Each row was made from one small tree. Brackets hold a mark, then the marks that hang from it, in alphabetical order. Every link used is in the known rows. Write each row's tree.
In the rows, zero is written as 128.
Known rows
{nulo {suze bofar fafi}}: [149 110 132 114 129 148 141 131 116  98 147 117  96 178 121 107  73 172
 157 101 163  87 128 115 114 126 141 108 141 118  94]
{suze {bofar tabepuf} {fafi tufes} nulo}: [118  91 120 112 137 180 194 148  97  68 145  95  77 170 113 148 113 204
 174  98 156  82  57 144 119  67 151 114 117 112 113]
{vizuza {sile lebeta}}: [128 112 121 121 110 129 118 136  98  98 151  75  77 132 170 114 115 172
 134 106 146  91 135 119 139 114 165  97 117 126  79]
{sile {suze bofar {fafi tufes}} tabepuf}: [130  91 156 122 131 149 163 135 116  36 156  98 103 166 185 146 113 154
 181 103 173  94 116 109 129 117 145 108 160 106  89]
{sile kinot {suze fafi} {tabepuf bofar}}: [123  97 200 137 132 181 129 163 121  11 139 129 111 166 219 158 102 144
 154 106 165 101 155 118 180 113 135 111 152  99  71]
{kinot bofar}: [141 129 103 119 108 102 153 110 130 105 150 103  88 175 132 108 106 156
 110 103 186 162 121 118 144 117 155 114 163 112 102]
{fifel kinot}: [129 127 113 118 110 101 123 125 127  98 146 121  76 163 170  92  99 144
 119 106 162 136  74 129 151 141 123 106 137 127  66]
{vizuza {sile lebeta suze tabepuf}}: [128  87 154 124 113 143 120 134  98  69 160  76  91 129 206 128 116 157
 146 105 148  83 152 105 141 119 165  95 136 120  77]
{fifel {kinot {bofar suze}}}: [123 119 107 106 115 114 127 113 126 107 144 125  86 167 143  94  96 149
  98 102 184 136  80 120 160 132 134 108 171 118  78]
{vizuza {sile kinot {suze fafi}}}: [114 117 135 118 121 163 116 162 111  68 151  91  71 139 173 131 102 173
 156 113 151  61 185 137 127 119 145  98 132 116  61]
{nulo {suze {bofar kinot} {sile lebeta}}}: [169  95 115 114 121 149 115 153 104 102 138 127  96 160 135 112  74 146
 140 106 151  71 136 120 120 113 161 104 132 139  92]
{suze fafi}: [124 129 161 125 125 123 142 137 113  60 146  95  70 171 144 118 102 176
 153 104 149 107 132 134 138 111 130 111 137 111  77]
{nulo {suze fafi sile}}: [133 107 151 110 120 159 113 144 106  76 133 114  76 175 122 111  74 146
 144 109 147  65 151 124  95 129 138 109 133 119  75]
{tabepuf sile}: [134 121  68 141 110 134 135 137 116  92 147 120  63 154 146 113 117 138
 142 113 152 100 121 146 111 123 155 101 110 122  71]
{bofar {tabepuf {sile kinot lebeta suze}}}: [114  93 110 145 118 153 133 160 100  65 107 123  90 167 175 135 116 177
 134 105 128  96 142 147 140 106 143  93 132 124  71]
{sile {kinot bofar}}: [126 135 101 117 116 118 138 151 132  92 128 114  87 165 162 134 103 148
 116 110 173 147 155 133 171 115 133 110 159 117  86]
{tabepuf {bofar kinot} {sile {suze nulo}}}: [147  94 112 158 120 188 136 165 109  62 175 150  87 154 151 109 104 151
 131 114 169  81 119 152 118  90 172 109  94 115  81]
{suze {bofar tabepuf} nulo {sile lebeta}}: [171  64 125 124 116 183 147 141  87  83 130 114  73 154 139 142 112 154
 163  93 136  75  34 145 136  52 193 109 107 140 118]
{fafi tufes}: [ 94 125  58 110 115  93 160 157 111  80 134  81  83 165 140 120 123 150
 133 119 175 132 121 123  96 134 123 110 129 116  85]
{fifel {kinot {sile {suze nulo}}}}: [117 111 116 111 111 135 118 139 109  89 155 127  63 152 168  99 100 133
 146 110 157 154  96 143 133 128 136 107 140 125  73]
{kinot bofar {sile lebeta}}: [122 125 116 109 110 131 132 124  99 103 136 106  80 157 147 122 117 150
 127 103 175 200 134 129 164 100 180 109 166 116 111]
{sile {kinot bofar} lebeta tabepuf}: [123 103 169 120 122 133 131 142 116  65 115 102 110 150 230 166 117 140
 110 102 163 144 141 108 231 102 142 104 173 114  91]
{bofar kinot suze tabepuf}: [136  84  66 120 138 112 141 197  84  60 141 131  97 152 111 121  97 199
 106 101 100 108 226 124 150 103 119  99 148 133  74]
{kinot bofar sile}: [130 135  79 106 107 130 139 125 111 106 151 118  72 162 124 117 113 143
 133 104 174 208 149 130 141 115 176 113 159 113 107]
{bofar {kinot {sile tabepuf}} suze}: [139  95  65 105 137 122 127 198  80  59 167 130  80 123 129 131 103 147
 133 110 116 142 247 122 156 111 134 103 151 129  77]
{bofar kinot suze}: [142  99  74 114 136  96 133 192  93  70 163 119  86 139 118 111  94 165
 116 111 130 105 223 123 145 109 118 104 152 130  75]
{sile kinot lebeta {tabepuf {bofar suze}}}: [124  86 166 130 130 157 116 166  98  42 114 122 123 145 223 162 116 138
 116 100 153 122 131 101 228 100 145 105 146 114  86]
{kinot {sile tabepuf}}: [136 116  83 113 111 127 133 148  99  71 156 118  70 142 164 134 120 123
 161 105 132 194 166 121 144 128 157 109 130 121  88]
{fifel {kinot {bofar suze tabepuf}}}: [120 111 102 108 115 122 131 117 121 102 134 130  91 173 138  99  98 166
  92  96 169 138  82 121 162 130 135 105 169 119  78]
{kinot {bofar {tabepuf sile}}}: [133 118  84 129 108 133 156 114 123 100 134 120  89 180 125 117 113 174
 105  97 167 143 117 130 139 112 166 106 150 113  95]
{vizuza {sile suze}}: [132 108 106 122 109 134 123 141 109  87 169  85  74 139 158 105 106 163
 150 111 154  84 162 122  99 128 159  99 126 121  73]
{vizuza sile}: [136 123  84 118 107 126 126 138 111 100 166  86  69 136 147 109 111 165
 139 107 146  99 149 120 116 129 160 101 110 125  75]
{tabepuf bofar {sile suze}}: [139 107 106 160 110 179 128 136 117  68 153 146  94 169 154 104 112 142
 139 109 184  92  85 139 108 114 179 108 104 109  80]

Which tree is each row?
[118 101  99 136 116 172 140 151 119  82 144 122  67 153 162 132 109 134
 143 120 173  84 140 159 120 100 150 103 138 114  77] : {tabepuf {sile {kinot bofar} {suze nulo}}}
[125 132 169 113 122 176 114 152 116  51 117 116  58 170 146 152 100 145
 146 108 157  69 132 153 151  96 155 112 145 113  70] : {suze fafi {sile {kinot bofar}}}
[150  71 137 125 127 164 155 163 119  50 157 117  96 144 211 162 104 125
 175 108 158 105 139 124 162  96 139 108 151 118  94] : {sile kinot {suze bofar nulo} tabepuf}
[132  94 178 115 121 183 136 150  93  47 151  96  37 155 128 137 101 140
 167 109 139  55  96 157 111  70 155 118 110 116  86] : {suze fafi nulo sile}
[190  74 106 116 113 177 153 133 106  76 166 119  65 141 145 149 111 109
 177  98 148  84  51 129 128  75 191 117 107 132 113] : {suze bofar nulo {sile tabepuf}}
[193  88  93 118 120 165 148 164 103  86 173 126  58 138 121 133  99 134
 166 106 144  72  90 152 125  62 181 115 102 142 107] : {suze {bofar kinot} nulo sile}
[140  78  83 111 138 115 146 196  84  71 176 111  75 130 112 116  93 162
 121 113 126  98 210 130 138  85 118 109 141 129  86] : {bofar kinot {suze nulo}}
[144 114 112 120 125 113 128 181  94  65 162 117  80 131 177 132 109 153
 135 110 120 163 206 131 176 106 143 103 133 132  80] : {bofar {kinot {sile lebeta tabepuf}}}
[176 112  54 138 125 137 157 155 116  94 152 143  91 158 132 125 107 187
 147  97 134 107 121 141 146  99 166 100 115 137  90] : {suze {bofar kinot {tabepuf sile}}}
[142  88 122 125 126 152 149 169 117  73 149 114  85 155 176 137  96 144
 173 114 168  98 133 145 135  88 136 109 147 124  95] : {sile kinot {suze bofar nulo}}
[139  77 182 133 131 148 130 156 111  46 122 108 119 148 251 165 111 139
 162 103 161 103 133 113 202  98 146  98 172 122  89] : {sile kinot lebeta {suze bofar} tabepuf}
[125  97 125 109 130 147 118 158  88  52 132 109  67 157 109 127 101 146
 147 106 141  63 151 128 119 104 142 109 151 117  74] : {bofar {suze fafi sile}}
[132  98 131 111 116 149 101 159 103  89 115 116  88 164 154 120  78 129
 129 113 148  79 157 122 119 126 138 104 136 130  78] : {nulo {suze {sile kinot lebeta}}}
[118 118 121 118 115 142 109 158 102  93 135  83  78 128 188 133 113 168
 133 110 145  86 156 128 162 112 154  95 121 128  71] : {vizuza {sile kinot lebeta}}
[126 122 102 109 110 126 117 132 114  86 151 133  70 148 180 111 108 126
 136 104 148 172  97 127 162 144 139 106 135 124  69] : {fifel {kinot {sile tabepuf}}}
[ 96  88 164 120 127 143 161 155 101  46 157  78  72 167 152 121 103 163
 167 117 171  85 131 141  89  96 122 112 146 105  87] : {sile {suze {fafi tufes} nulo}}
[168 107  87 115 125 123 139 150 117 112 159 127 103 166 124 100  71 162
 138 105 156 106 157 112 117 130 139 106 135 132  94] : {nulo {suze {bofar kinot}}}
[122 136 100 104 107 129 121 116 122 111 146 132  71 161 152 100 103 140
 117 104 177 181  85 134 160 134 151 109 156 120  82] : {fifel {kinot bofar sile}}
[124 123 125 111 117 143 116 132 114  86 149 133  69 159 166 102  99 147
 157 105 163 142  85 142 143 130 143 105 147 123  72] : {fifel {kinot {sile {suze bofar fafi}}}}
[104 105 101 107 127 136 160 132 104  78 125 105  98 182  99 127 109 193
 104  96 170 125 141 116 138 106 144 109 179 104  98] : {kinot {bofar {suze {fafi tufes}} tabepuf}}
[143  87 139 113 113 144 110 141 101  81 130 111  93 162 159 118  84 123
 130 107 145  88 144 105 117 131 147 105 137 127  83] : {nulo {suze {sile lebeta tabepuf}}}
[157  98  85 118 119 133 144 134 114 112 139 127 108 179 120 103  78 171
 141  98 150 113 130 108 109 132 145 105 134 128  98] : {nulo {suze {bofar tabepuf}}}
[159  95 157 132 111 152 109 149  99  47 134 121  90 150 187 139 113 121
 127 102 143  98 105 117 166  99 176 110 119 127  83] : {suze {sile lebeta {tabepuf {bofar kinot}}}}
[130  97 109 130 126 127 132 192  82  57 138 127  90 152 161 126 104 195
 132 104 102 152 214 144 156  98 140  97 138 135  78] : {bofar {kinot {sile lebeta suze}} tabepuf}
[131  77  71 115 121 141 125 165  81  61 114 126  84 164 103 127 107 161
 126  97 113  90 154 122 116 108 147 103 143 129  79] : {bofar {suze sile} tabepuf}
[146  84 128 110 110 178 136 154 109  62 145 113  59 142 165 162 109 100
 138 110 148  99 117 137 149  81 161 117 128 121  94] : {suze nulo {sile {kinot bofar} tabepuf}}
[177  83  82 127 128 142 180 162 104  92 172 123  83 150 125 127 100 188
 152  97 130 116 108 142 146  67 157 110 110 137 113] : {suze {bofar kinot tabepuf} nulo}
[111 115 122 141 124 170 125 161 116  60 132 123  66 157 173 135 108 146
 160 119 157  63 155 162 123 113 138  98 133 113  57] : {tabepuf {sile kinot {suze fafi}}}
[174  91  93 114 116 183 140 160 109  88 145 126  58 144 138 150 104 118
 175 107 153  73  69 154 132  67 178 115 107 137 105] : {suze bofar nulo {sile kinot}}
[115 116 105 141 118 149 119 158 107  85 117 116  73 146 187 137 119 141
 136 116 151  87 129 154 157 105 148  95 122 125  67] : {tabepuf {sile kinot lebeta}}
[151  96 135 129 129 143 140 155 107  40 165 130 108 151 164 134 107 151
 123  98 146 126 150  99 177 114 147 113 132 110  83] : {sile {tabepuf {bofar kinot {suze fafi}}}}
[139  64 154 129 117 130 158 140 108  45 176  95  88 150 194 130 107 125
 160 109 150 121 143 112 124 109 134 111 147 113  91] : {sile {suze nulo} tabepuf}
